Known rows, with every way that one mark hangs from another
T(V): [ 33.8   0.7   5.7   0.4 -39.2   6.5   6.5  29.6   5.9  -5.4   3.3 -13.3
  -7.0  13.2 -10.5  21.1  -1.7]
W(E(C L) V): [ -2.3  12.2  27.1  -7.7  27.5 -24.0 -11.3 -11.4 -10.9  15.8 -15.1  -0.6
   6.9   3.8  -1.8  18.1 -11.4]
L(V(W)): [-10.4   3.4 -20.3  -1.0   5.5   3.7   7.7  26.0   1.9 -16.2   0.0  -8.7
 -27.1   9.2 -10.3  28.2   5.5]
E(W): [  8.7 -10.0  15.5  -0.3  -8.3  -6.3   6.3  15.6  -1.2  -6.3   6.0  -7.2
  57.7  13.8  -2.6  17.4   4.2]
J(C L(V)): [ 66.9   3.3 -21.6   9.9  24.9   8.4   2.9  23.5   6.2 -19.5  -1.1  -8.4
 -14.6   5.5   2.0 -33.3   5.2]
J(C): [ 41.0  -5.2   6.3  13.6   3.2   0.5   6.7  24.7   1.8  -9.5   3.3 -13.0
 -13.6  27.0  -0.3 -28.5  -2.9]
L(J V(W(E(C)))): [-17.3  12.4 -24.7 -10.7   8.8  11.4  -6.8 -10.3  -1.7   8.3  -5.2  11.5
 -37.8 -11.2  -6.3  15.4 -10.1]
J(C L): [ 69.1  -2.9   4.5  10.9   3.1   0.0   5.3  14.9   2.1 -10.6   3.0 -19.6
 -13.2  11.7   3.5 -44.6   5.5]
L(J(C) V(W)): [  3.8  -6.0 -29.6  12.0   9.9  24.8   5.0  11.8   4.5 -12.6   6.6   6.4
 -28.6   1.1   1.9 -21.2   3.6]
W(E): [ 29.6   3.2  14.3   1.1  -0.3 -12.2  -1.9  22.7  -4.3  -9.8  -5.9 -19.8
  -3.0  10.4 -18.4  -3.8 -16.8]
T(V(L(J) W(E))): [-53.8   0.4  -6.5  -2.9 -63.2   6.8  -2.3  -3.0   4.9  -5.2   1.9  -8.4
 -14.9 -18.2 -16.7  -5.9  -4.4]
E(C L(V) W): [-31.6   5.0 -14.0 -11.0  11.6 -16.6  -2.6 -23.7   3.9  14.7  -4.8  23.6
  49.4  -1.1  12.6  47.9  11.4]
E(C L(J V) W): [-23.8  -0.8 -15.8 -11.2   5.2  -0.4  -3.3 -39.8   2.5  20.3   1.7  34.5
  50.9 -20.9  20.3  41.3  10.8]
W(E(C L)): [ -9.1  11.7  10.8  -8.3  -2.6 -31.0  -8.0 -24.2  -4.3  18.4 -13.7   0.1
  -7.9   0.7  -0.5  15.3  -9.5]
L(J(C) V(W(E))): [ -2.1   0.3 -28.0  13.0  16.3  16.6  -5.7  12.8   2.7 -16.6  -2.5   3.6
 -20.9  -3.6  -8.8 -39.2 -11.4]
W(V(L)): [ -4.0  -1.5  25.6  -4.4   8.8  -3.9   6.2  24.4  -4.4  -8.9   3.7 -17.0
  -0.3  11.3  -8.0  10.7   2.4]
E(C W): [ -0.2  -0.9  12.4 -10.9  -6.3  -6.1   2.8  -4.4  -1.2  16.3   4.2   3.8
  38.7  18.5   9.2  29.4   4.1]
J(C L(V(W(E)))): [ 17.4   8.5 -28.7  11.5  22.2  -0.3  -6.4  19.6   2.2 -24.6  -9.7 -14.8
 -21.7   0.5 -10.4 -48.6  -2.8]
V(W): [ -9.3  -3.4   6.5   0.4 -15.3  -4.4  10.0  18.4  -2.3  -7.7   4.2 -19.1
 -24.9  15.6 -11.1  16.7   6.1]
L(J): [ 44.7  -8.6  11.9  -1.3 -11.7  12.0   7.9   6.6  -2.6   0.4   9.1  -5.6
  -9.3  -4.1  -3.2   7.9  -2.2]

Rows
[ -7.1 -15.9  29.7   0.1  11.8  -1.3  -0.5 -10.7  -7.3   4.5   6.1  12.8
  86.7 -16.1   9.8  19.8  10.5] | E(L(J) W(V))
[  3.3   6.1 -17.8 -11.4   6.6   1.6  -0.5 -35.1   1.9  20.1  -1.7  24.3
 -18.2 -19.4  14.5  39.0   4.7] | E(C L(J V))
[ -9.5   7.3  21.8 -14.1  12.1   3.6  -8.3 -12.7  -8.1  15.2  -2.0   1.6
  -9.6  -8.7  -0.3  -0.2 -13.3] | W(E(C) V(L(J)))
[-55.2  14.4  -4.5  -7.0 -44.6 -21.5  -8.7 -19.3   3.4  16.3 -13.8   1.1
 -18.2  -1.8  -5.3  25.5  -1.6] | T(V(W(E(C L))))
[-41.3   5.3 -25.9 -11.2  -2.7   0.7   0.9 -36.5   2.6  18.1  -1.0  22.5
 -32.3 -19.9  13.6  41.1  11.7] | E(C L(J V(W)))
[-53.3  11.3   4.9  -7.4 -12.5 -31.2  -6.7 -27.7  -4.4  16.3 -13.1  -1.8
 -22.8   1.3  -1.0  17.9  -2.2] | V(W(E(C L)))
[ -2.7  12.7 -16.7 -10.1  13.1  -6.4 -11.3 -34.0   0.6  16.9 -10.9  22.0
  -9.5 -25.1   1.2  20.5 -10.7] | W(E(C L(J V)))
[ -9.3   4.3  26.5  -2.5  14.4 -11.7  -4.0  25.2  -6.9 -12.5  -5.4 -20.7
   7.2   6.4 -20.1  -6.9 -12.5] | W(E V(L))
[-30.0  -1.1  13.0  -9.7 -11.1 -24.9   0.0 -30.9  -1.1  22.2  -1.7  13.3
  53.2   4.8  16.0  37.0  10.8] | E(C L W)
[ 5.1 -7.8 23.7 -5.4  3.3 12.4  5.6  7.7 -4.9 -2.5 10.9 -6.2  0.4 -8.1
 -2.5  3.6  2.4] | W(V(L(J)))
[ 11.0 -10.6  17.3   8.8  12.7  16.9   3.5  10.7  -1.7  -6.4  10.2  -2.9
  -0.9   3.4   7.9 -38.0   0.6] | W(V(L(J(C))))
[-42.1  -8.4 -15.5   9.9 -59.3  19.8   6.2   0.5  11.6  -4.9  11.4  -0.8
 -26.6  -1.5   2.7 -30.4   9.7] | T(V(L(J(C)) W))
[ 22.6   2.6 -28.9  10.2  15.5   8.1   4.2  19.3   5.8 -21.3  -0.4 -10.6
 -28.8   5.3   0.2 -30.6  11.8] | J(C L(V(W)))
[ 48.2  -5.0 -21.8  11.6  19.0  25.5   3.3  15.4   6.0 -11.2   6.3   8.5
 -15.0   1.2   4.2 -23.6  -3.7] | L(J(C) V)
[ 20.9  -5.3  21.3  15.3  29.2  -2.8 -10.7  -4.9  -7.9  -2.6  -6.1   3.3
  25.1  -8.2   0.3 -43.9 -12.4] | W(E(L(J(C))) V)
[-15.4 -18.3  19.3   8.8  11.3  14.7   1.1   6.2  -1.9  -5.9  13.1   6.0
  68.2   2.0  10.6 -34.9   7.1] | E(W(V(L(J(C)))))
[  4.9 -10.3   1.3   8.8 -17.1  10.1   6.7  -4.0   4.2  -3.8  11.8  -2.7
 -15.5   1.5   6.3 -40.1   1.9] | V(L(J(C)))
